Each row was made from one path, in order. Every step used is in the known rows, and no mark comes twice. Write each row's path.
Known rows:
Y -> S -> B -> M -> C: [-25.9 -36.2 -16.4  10.9 -47.6 -17.2  14.1 -13.6  24.6  -6.5  26.1 -11.3
 -38.3 -11.9 -58.6  40.1 -12.9   4.4]
B -> M -> Y -> S -> C: [-51.4 -30.6  -9.5 -16.7 -44.6 -13.6   5.7  -9.3  28.1 -11.5  32.9  20.7
 -32.5  13.9 -46.4  24.4 -12.2  15.0]
C -> M -> D -> V -> B -> S: [ 14.4  28.4   2.3  30.8  -0.1  -4.0  -0.8  20.5 -12.4  18.2  11.3 -24.3
 -39.8 -14.0   6.2 -20.6 -22.1  -0.5]
A -> D -> V: [ 10.7 -33.6  40.7  21.9  24.1   1.7 -41.6  28.2  17.6  21.9  -1.6  -7.8
   2.7 -23.1  32.3 -24.1  14.2   3.6]
V -> B -> M -> Y: [-29.1  12.5 -15.8  11.9 -16.6 -11.2   4.5   6.9  28.1  19.1  16.8 -32.5
 -10.3  -6.9  -3.7  -1.3  -3.6  -1.1]
D -> V: [  4.8 -42.5  16.7  20.2  10.9   5.1 -34.1  28.9   8.7  -2.0  -0.5  -9.9
  -1.4 -25.2   6.8 -33.3   2.2  -8.8]
Y -> S: [-17.1 -56.1  14.2 -18.7 -11.4  -6.2 -32.2  18.1  31.3  -3.6  10.0  10.8
  -7.0  -8.6 -12.7  -1.8   2.5   2.9]
D -> V -> B -> M -> Y: [ -6.9  15.4 -24.2  35.8 -10.9   1.9   5.0   2.3   5.7  12.1   6.9 -29.6
 -28.5 -14.5  24.8 -17.6  -7.0  -7.5]
D -> V -> B: [  5.9 -14.8   6.9  49.2   5.1  -2.4 -11.3  13.8  -1.1   6.0  -4.2 -35.3
  -0.6 -30.2  34.3 -40.5   5.5  -6.1]
Y -> S -> B -> M: [-24.5 -31.9  -5.0   2.5 -28.4  -8.4  -4.9  -7.9  33.3   2.9  17.0   1.7
 -41.9 -17.6 -30.4  26.6   0.3   2.2]
A -> D -> V -> B -> S -> C: [ -9.3   0.1  26.5  50.1  -9.7 -20.0  24.8  -2.0 -16.9  19.8  25.2 -18.6
 -33.6  -4.9  29.6  -8.0  14.8   6.3]
V -> B -> M: [-17.8  -8.2   8.3  23.2 -22.9  -8.0   9.8  20.6  21.2  23.5  23.3 -42.8
 -12.5 -21.6  -1.6  -9.1  14.1  -8.5]
B -> S -> D: [-16.1 -25.5  14.6 -25.2   4.5 -17.6 -16.1  20.3  21.6   9.4   2.7  -1.3
 -12.6   2.4 -35.7  -4.1  12.8 -12.6]
Y -> S -> B: [-21.5 -43.0   2.4   3.7  -6.5 -16.0 -27.1 -11.0  34.2 -11.3   0.8   3.1
  -9.3 -19.9 -27.6  12.5  -3.8  14.7]
S -> D -> V -> B: [  9.3  -5.7  10.2  44.0  14.5  -8.4 -12.6   5.1   3.1   4.7 -31.3 -37.0
   4.4 -24.4  22.0 -50.2  17.2  -2.4]
V -> B -> S -> C -> M -> D: [-25.3  21.1  15.4  21.9 -21.8 -28.5  20.8   7.3  -1.8   8.0  33.2 -25.2
 -19.9   2.5 -46.9  -1.7 -19.5  22.6]
D -> V -> B -> M: [  3.2  -4.3  -0.1  48.2 -17.6   5.2   9.4  17.0  -1.3  18.8  11.7 -38.2
 -31.0 -28.7  28.1 -25.6   8.0 -18.1]
C -> M: [-22.5 -28.4  26.9   5.8 -12.0  -7.0 -33.4  40.7  34.8   3.4  15.0 -17.1
   4.6 -19.7 -48.1 -13.7 -28.4  22.3]

Write each row's path:
[ 18.0  17.3  13.6  45.7  10.5  -0.7 -19.4  22.7  -0.3  11.0  -9.2 -37.2
  -4.1 -28.2   8.4 -39.3 -19.3  13.9]  C -> M -> D -> V -> B
[  0.5  12.2  20.0  60.1  -6.8 -13.0   2.1   5.0  -9.3  -3.3   4.4 -34.8
  -2.9 -18.6 -15.6 -39.9 -20.3  28.1]  S -> C -> M -> D -> V -> B
[ -3.9 -24.9  18.9  15.4 -18.5  -2.7 -19.3   6.3  -0.3 -17.6   7.6  15.6
 -27.1  -6.8 -32.7 -16.3 -28.1  28.6]  Y -> S -> C -> M -> D -> V
[ 21.5 -13.8  14.4   5.0  10.2  12.7 -22.6  30.1   7.7  17.1   9.4 -10.0
 -19.9 -19.6   5.7 -20.2  13.9 -25.1]  B -> M -> D -> V
[-19.1  -7.9   4.6   9.7 -12.1 -18.5   9.5  16.7   9.2  17.9  25.3 -26.8
 -18.4  -7.6   0.7  -4.0   6.9 -11.3]  V -> B -> S
[-33.9  -2.7 -19.5   7.4  -6.1 -14.6 -11.2  -8.9  41.1   3.9  12.1 -11.9
 -13.6 -12.4 -41.6  19.7 -14.6   8.9]  S -> B -> M -> Y
[  5.7 -23.5   5.9  -2.8   8.9  -4.5 -14.3  16.7  -0.4   4.0  -7.1   2.2
 -33.4  -5.8  -6.9 -20.8  10.1 -20.3]  B -> S -> D -> V
[ 24.3   3.9  11.9  35.3  29.6  -0.8 -20.8  14.9  -2.1  11.0 -12.0 -32.0
   8.8 -26.4  34.7 -43.3  13.8 -11.7]  M -> D -> V -> B
[ -3.1  -3.5  16.9  14.9 -12.9  -7.8  -0.7  19.1 -14.1  -4.0  27.9   5.5
 -38.6   0.1 -44.7 -12.7 -27.3  10.4]  B -> S -> C -> M -> D -> V
[-49.4  -1.8 -18.0  12.3 -50.5 -19.8  28.9 -22.7  18.8  -5.0  29.6  -5.2
 -32.9   9.2 -21.3  15.9  -7.7  18.1]  V -> B -> M -> Y -> S -> C
[-27.0  35.3   4.9  48.1 -21.4 -21.8  19.8  -9.2  -5.9  13.7  24.2 -11.2
 -42.9   6.4   1.2   3.2 -34.6  39.9]  A -> D -> V -> B -> S -> C -> M -> Y
[-14.5   2.2   7.3   4.8  -1.8 -24.1   8.8   6.6  11.1  17.1  -1.0 -29.0
 -13.3  -2.5  -9.6 -11.1  17.0  -9.3]  V -> B -> S -> D
[  2.6   8.6   5.4  34.8  -0.3 -15.1  22.1  -2.8 -26.6   3.7  20.0 -17.3
 -25.7  -2.4   8.3 -22.2  10.3 -10.9]  M -> D -> V -> B -> S -> C
[ 23.6 -25.6  18.7   6.9  33.4   5.0 -43.4  27.7   8.0   3.6  -9.4  -6.8
   8.7 -20.3   9.3 -36.6   8.3 -13.7]  M -> D -> V
[-31.5  24.9 -20.0  45.6 -35.2 -17.8  26.5  -9.3 -13.4  -8.5  25.8 -13.1
 -45.2   3.5 -22.1  -9.5 -47.1  28.1]  D -> V -> B -> S -> C -> M -> Y
[ 18.7  12.8  -0.7  21.8  16.0  -4.8  -0.1  12.7 -15.9  17.6   5.9 -20.9
 -26.1 -12.2  32.2 -22.2  10.6 -24.0]  M -> D -> V -> B -> S
[-53.7  -4.7  -3.9  -6.5 -34.0 -24.4   5.2   8.2  19.1 -10.9  40.8   8.4
 -26.3  15.7 -77.3  15.8 -48.2  34.0]  B -> S -> C -> M -> Y
[  4.0  -5.2  -4.8  33.1  -6.1  -5.9   9.9  13.8 -12.4  11.5  15.6 -23.5
 -36.8 -15.0  30.9 -21.3   3.8 -19.0]  D -> V -> B -> S
[-29.2 -15.4 -13.2 -36.7 -19.2  -7.8 -17.9  -3.8  41.3   1.8  -6.5  16.6
 -28.2  11.6 -32.6  14.4  -0.4   2.9]  B -> M -> Y -> S -> D
[ -9.6   5.6 -32.5  20.4 -27.9   4.9   6.9 -11.0   5.7   4.8   5.8  -5.6
 -51.3  -8.0  33.5  -1.4 -11.6  -4.2]  D -> V -> B -> M -> Y -> S
[-34.6 -24.2 -21.9  -8.4  -0.6 -17.9 -30.5 -24.8  40.4 -17.0  -4.9  14.2
  -6.6  -5.0 -29.1  20.4 -21.3  25.0]  M -> Y -> S -> B
[ 17.6 -10.8  22.1  15.9  16.6   5.3 -43.6  34.8  10.6   4.5  -5.5 -10.4
  -3.6 -23.0 -15.7 -33.4 -23.9  11.1]  C -> M -> D -> V
[-51.3 -15.2   8.2  10.6 -23.3 -22.2 -16.8   9.4  31.6 -16.7  21.1  -4.3
   8.4   2.4 -75.4  -4.9 -45.2  47.2]  S -> C -> M -> Y
